Each row comes from the steps of one walk. Every step used is in the known rows, and no mark comes twice. Write the walk behind each row, first mark first.
Known rows:
n, t: .06  .61  .03  .10  .12  -.06  .00  -.08  .06  -.01  .09  .41  .20  .10  -.12  .00  .05  .07  -.01  -.16  -.02  -.21  .32  .04  -.30
t, x: .17  .19  .01  .04  -.10  .01  -.02  .04  .15  -.11  -.09  -.01  .11  .02  -.13  .06  .29  .01  .04  .09  -.08  -.06  .26  -.06  -.39
s, h, y, x, t, f: .25  .00  .25  .05  -.33  .05  -.08  -.19  .01  -.03  .20  .15  .09  .04  -.07  -.07  -.19  .00  .07  -.10  -.20  -.19  .23  .20  -.40
f, t, h: .12  .47  -.05  .05  .00  -.26  -.24  -.02  .31  -.07  -.16  .04  .17  .30  -.18  -.01  .24  .14  .11  -.11  .03  .12  .28  .07  -.46
f, t: .00  .58  -.16  .00  -.10  -.02  -.35  -.06  .32  .01  .01  .20  .23  .13  -.09  -.08  .15  .26  .08  -.15  .09  -.04  .33  -.01  -.45
f, t, h, y, x, s: .16  -.01  .05  .13  -.15  -.12  .02  -.05  .12  -.09  -.33  -.07  .17  .16  -.05  .05  .12  -.08  .06  -.12  -.06  -.09  .16  .09  -.31
s, n, t, x: .18  .57  .10  .17  .10  .00  .18  .09  -.07  .05  .18  .24  .16  -.04  .01  -.05  .03  .09  .03  -.15  -.19  -.14  .19  -.25  -.54
n, y, x, s, h: .31  .02  .29  .18  -.16  -.18  .32  -.21  .02  .20  .13  .17  .04  -.17  -.10  -.33  .05  -.03  .16  .11  -.03  -.08  .10  .10  -.16
f, t, x, y, n: -.01  .18  -.17  -.10  -.08  -.09  -.25  -.05  .22  -.17  -.25  -.07  .32  .10  -.06  .22  -.05  .15  .12  -.09  -.01  -.03  .11  -.22  -.50
x, y, n, t, f: -.01  .48  -.08  .01  .07  -.14  -.26  -.17  .06  -.08  -.14  -.03  .46  .04  -.22  .29  -.33  -.04  .04  -.28  .05  -.05  .02  .02  -.25
n, y, x, t, h: .25  .09  .20  .21  .09  -.34  .10  -.28  .13  -.15  .13  .13  .02  .15  -.22  .00  .01  -.21  .08  .07  -.09  -.12  .04  -.13  -.25
x, y, f: .04  .22  .01  -.03  -.26  -.09  -.20  -.21  .35  -.05  .03  .00  .38  .04  -.23  .09  -.18  .03  .06  -.24  .19  .01  .19  .10  -.12
f, t, x, s, h, y: .21  .02  .05  -.01  -.31  -.01  .14  .09  .07  .08  -.15  .03  .08  .00  .00  -.09  .16  .18  .14  .01  -.20  -.01  .35  .02  -.41
f, t, h, y, x, s, n: .19  .12  .13  .22  -.13  -.07  .08  -.02  .04  .05  -.16  -.12  .19  .08  .04  -.09  -.01  .00  .11  -.22  -.08  -.04  .11  .01  -.45
x, t, h, y, n: .07  .06  .32  .24  .13  -.16  -.06  -.23  .00  -.10  .02  -.14  .15  .17  -.24  .03  -.38  -.10  .07  -.19  -.11  .00  .08  .12  -.30
x, s, h, y: .20  -.03  .36  .16  -.29  -.02  .24  -.05  -.07  .31  .08  .01  .10  -.20  -.07  -.39  -.08  .12  .20  -.08  -.07  .09  .28  .39  -.25
n, y, x, s, h, t: .17  -.01  .27  .16  -.12  -.03  .40  -.13  .08  .12  .28  .21  .01  -.09  -.02  -.30  -.12  -.08  .06  .02  -.04  -.25  .16  .17  -.14
x, s, f: .07  .37  -.15  .11  -.36  -.07  .05  .06  .16  .28  .12  .02  .32  -.44  -.15  -.25  -.06  .14  .05  -.22  .01  .01  .34  .01  -.01
t, h: .20  .27  .17  .17  .05  -.25  -.07  -.05  .18  -.05  -.11  -.11  .11  .18  -.24  -.07  .22  -.02  .10  -.05  .04  .15  .20  .21  -.36
n, t, h: .18  .48  .13  .15  .21  -.28  .07  -.05  .05  -.09  -.07  .20  .15  .26  -.22  .07  .16  -.05  .01  -.11  -.05  -.06  .24  .10  -.31
h, y, n, t, x, s, f: .02  .24  .13  .12  .01  .03  .28  -.09  -.05  .09  .04  .01  .27  -.24  .00  .03  -.16  -.12  -.04  -.27  -.15  -.34  .19  -.03  -.19
n, t, x, s, f: .18  .35  -.19  .05  -.16  -.11  .29  .17  .00  .05  -.03  .23  .25  -.24  -.10  .09  .09  .00  -.08  -.08  -.23  -.22  .35  -.26  -.08
s, x, t: .05  .08  -.04  .17  -.15  -.13  -.21  .08  -.03  .14  .41  .29  .09  -.17  -.19  -.14  -.11  .12  .13  -.18  -.06  .02  .23  -.12  -.54
h, y, x, s, f: .07  -.01  .10  .15  -.33  .09  .15  -.12  .07  .09  .13  .04  .20  -.33  .07  -.14  -.03  -.12  .02  -.22  -.02  -.31  .22  .12  -.20

Which walk is each row?
.07  .43  .07  .10  .22  .04  .06  -.14  -.03  -.08  -.18  .15  .24  .02  -.12  .16  -.15  -.03  -.07  -.10  -.08  -.30  .13  -.14  -.28 => y, n, t, x
.14  .55  -.04  -.05  -.06  -.14  -.03  -.27  .52  -.05  .06  .12  .14  .22  -.18  .05  .34  -.03  -.01  -.01  .09  -.13  .27  -.18  -.17 => n, y, f, t, x
.16  .20  .00  .06  -.37  .12  .09  .15  .08  .21  .08  -.04  .22  -.13  -.16  -.20  -.26  .09  .00  -.15  -.07  -.01  .35  .33  -.01 => x, s, h, t, f
.05  .16  -.23  -.13  -.19  -.15  -.22  .05  .27  -.20  -.17  .02  .25  .15  -.07  .20  .22  .17  .15  -.03  -.05  .03  .24  -.21  -.56 => f, t, x, y
.18  .18  .09  .19  -.02  -.26  -.12  -.04  .08  -.10  .01  .02  .14  .18  -.32  .02  -.17  .02  .06  -.09  -.13  .12  .20  -.02  -.24 => x, t, h
.04  .65  -.17  -.05  -.23  .08  -.30  -.19  .52  .01  -.04  .19  .34  .17  -.19  .01  -.03  .17  -.08  -.28  .18  -.18  .38  -.02  -.09 => y, f, t
-.01  .46  .09  -.01  -.17  .12  -.21  -.28  .44  -.01  .10  .11  .22  .20  -.07  .00  .05  .04  -.01  -.31  .15  -.24  .35  .18  -.26 => h, y, f, t
.12  .05  .26  .19  .01  -.21  -.06  -.12  .05  -.13  .11  -.05  .08  .21  -.22  .02  -.12  -.08  .10  -.13  -.16  .06  .20  .12  -.36 => x, t, h, y
.27  .27  .30  .33  .11  -.27  .16  -.18  .01  .03  .36  .08  .07  .03  -.10  -.21  -.14  -.08  .13  -.08  -.13  -.02  -.02  -.21  -.46 => s, n, y, x, t, h
-.06  .55  -.14  .01  -.11  .20  -.27  .05  .34  -.11  .18  -.03  .24  .14  -.14  .09  -.03  -.05  -.12  -.25  .07  -.22  .33  .26  -.20 => h, t, f
.02  .52  -.04  .00  -.13  -.27  -.18  -.04  .41  .02  .28  .02  .19  .06  -.04  -.12  .27  .13  .09  -.31  .01  -.01  .39  .12  -.54 => s, f, t, h, y
.22  .17  .18  .12  .02  -.01  .34  -.02  -.20  .14  -.24  .15  .21  -.14  -.13  -.03  -.33  .06  -.01  -.05  -.21  -.17  .16  -.05  -.13 => y, n, t, x, s, h
.10  .37  -.21  -.07  -.12  -.01  -.20  .04  .28  -.13  -.15  .11  .15  .14  -.06  .09  .30  .17  .05  .00  -.08  -.09  .33  -.18  -.49 => f, t, x
.05  .02  .14  .16  .17  -.41  -.05  .01  -.12  .06  .08  .05  .23  .01  -.18  .07  -.13  -.08  .18  -.28  .07  .11  -.02  .05  -.63 => s, x, y, n, t, h
.17  .14  -.18  .05  -.37  -.06  .18  .17  .11  .11  -.06  -.08  .23  -.39  -.12  -.05  .15  .03  .01  -.04  -.14  -.03  .33  -.19  -.08 => t, x, s, f
.06  -.13  .19  -.07  -.21  .00  .16  .13  .12  -.11  .30  .10  .08  .12  -.02  -.10  -.12  .15  .12  -.06  -.14  -.07  .32  .24  -.57 => s, h, t, x, y
.13  .24  -.06  -.06  -.07  -.12  .11  -.05  .16  -.22  -.12  .20  .32  .15  -.16  .36  -.01  -.09  -.06  -.13  -.10  -.23  .23  -.20  -.16 => n, t, x, y, f
.00  .27  .30  .13  .24  .09  .13  -.21  -.03  -.09  -.03  .08  .15  .08  .00  .13  -.05  -.15  -.02  -.17  -.10  -.35  .13  .08  -.42 => h, y, n, t, x
.17  .22  .45  .05  -.25  .05  .04  -.28  .24  .16  .29  .14  .09  .07  -.10  -.29  -.05  .11  .10  -.21  .06  -.10  .37  .45  -.33 => s, h, y, f
.30  .08  .23  .05  -.20  .02  .48  -.04  -.06  .07  -.11  .21  .14  -.01  -.09  .05  -.05  -.07  -.06  -.08  -.23  -.27  .35  .05  -.02 => n, t, x, s, h, y, f
-.05  .17  -.01  .02  -.04  .21  .04  .12  .23  -.19  .17  .04  .09  .15  -.02  .08  .05  -.03  -.07  -.07  -.06  -.30  .32  .08  -.35 => h, t, x
.10  .24  -.21  .11  -.24  -.11  -.39  .10  .04  .12  .27  .14  .17  -.14  -.27  .03  -.04  .02  .07  -.20  -.06  .06  .23  -.14  -.42 => s, x, t, f
.01  .35  .18  .11  .15  -.13  -.21  -.20  .25  -.07  -.13  -.15  .18  .32  -.11  .00  .05  .03  .10  -.24  .06  .00  .14  .20  -.51 => f, t, h, y, n
-.06  .01  -.03  -.09  -.20  .15  .03  .03  .37  -.28  .10  -.06  .25  .18  -.09  .25  -.17  -.09  -.09  -.19  .01  -.29  .26  .04  -.19 => h, t, x, y, f
.00  .62  .12  .15  .26  .02  -.04  -.23  .01  .04  -.03  .25  .29  .02  -.14  .00  -.29  .05  -.05  -.24  .05  -.26  .13  .03  -.24 => y, n, t
.14  .28  .18  .15  .07  -.14  .05  -.31  .22  -.04  .19  .20  .05  .00  -.08  -.13  .23  -.14  .09  .07  .10  -.22  .08  .01  -.33 => n, y, x
.12  .27  .06  .08  -.29  .17  .13  -.07  .23  .11  -.05  -.10  .25  -.04  .01  -.02  -.04  .00  -.01  -.29  -.06  -.15  .25  -.09  -.19 => h, y, f, t, x, s, n
.04  .78  -.04  .08  .16  .04  -.23  -.19  .07  .00  -.16  .09  .37  .03  -.22  .17  -.24  -.05  -.09  -.27  .03  -.22  .14  .04  -.11 => y, n, t, f
.20  .44  -.20  .03  -.35  .13  .03  .02  .28  .14  -.18  -.02  .36  -.08  -.11  .02  -.11  .14  -.07  -.24  -.04  -.10  .28  -.30  -.01 => y, f, t, x, s, n
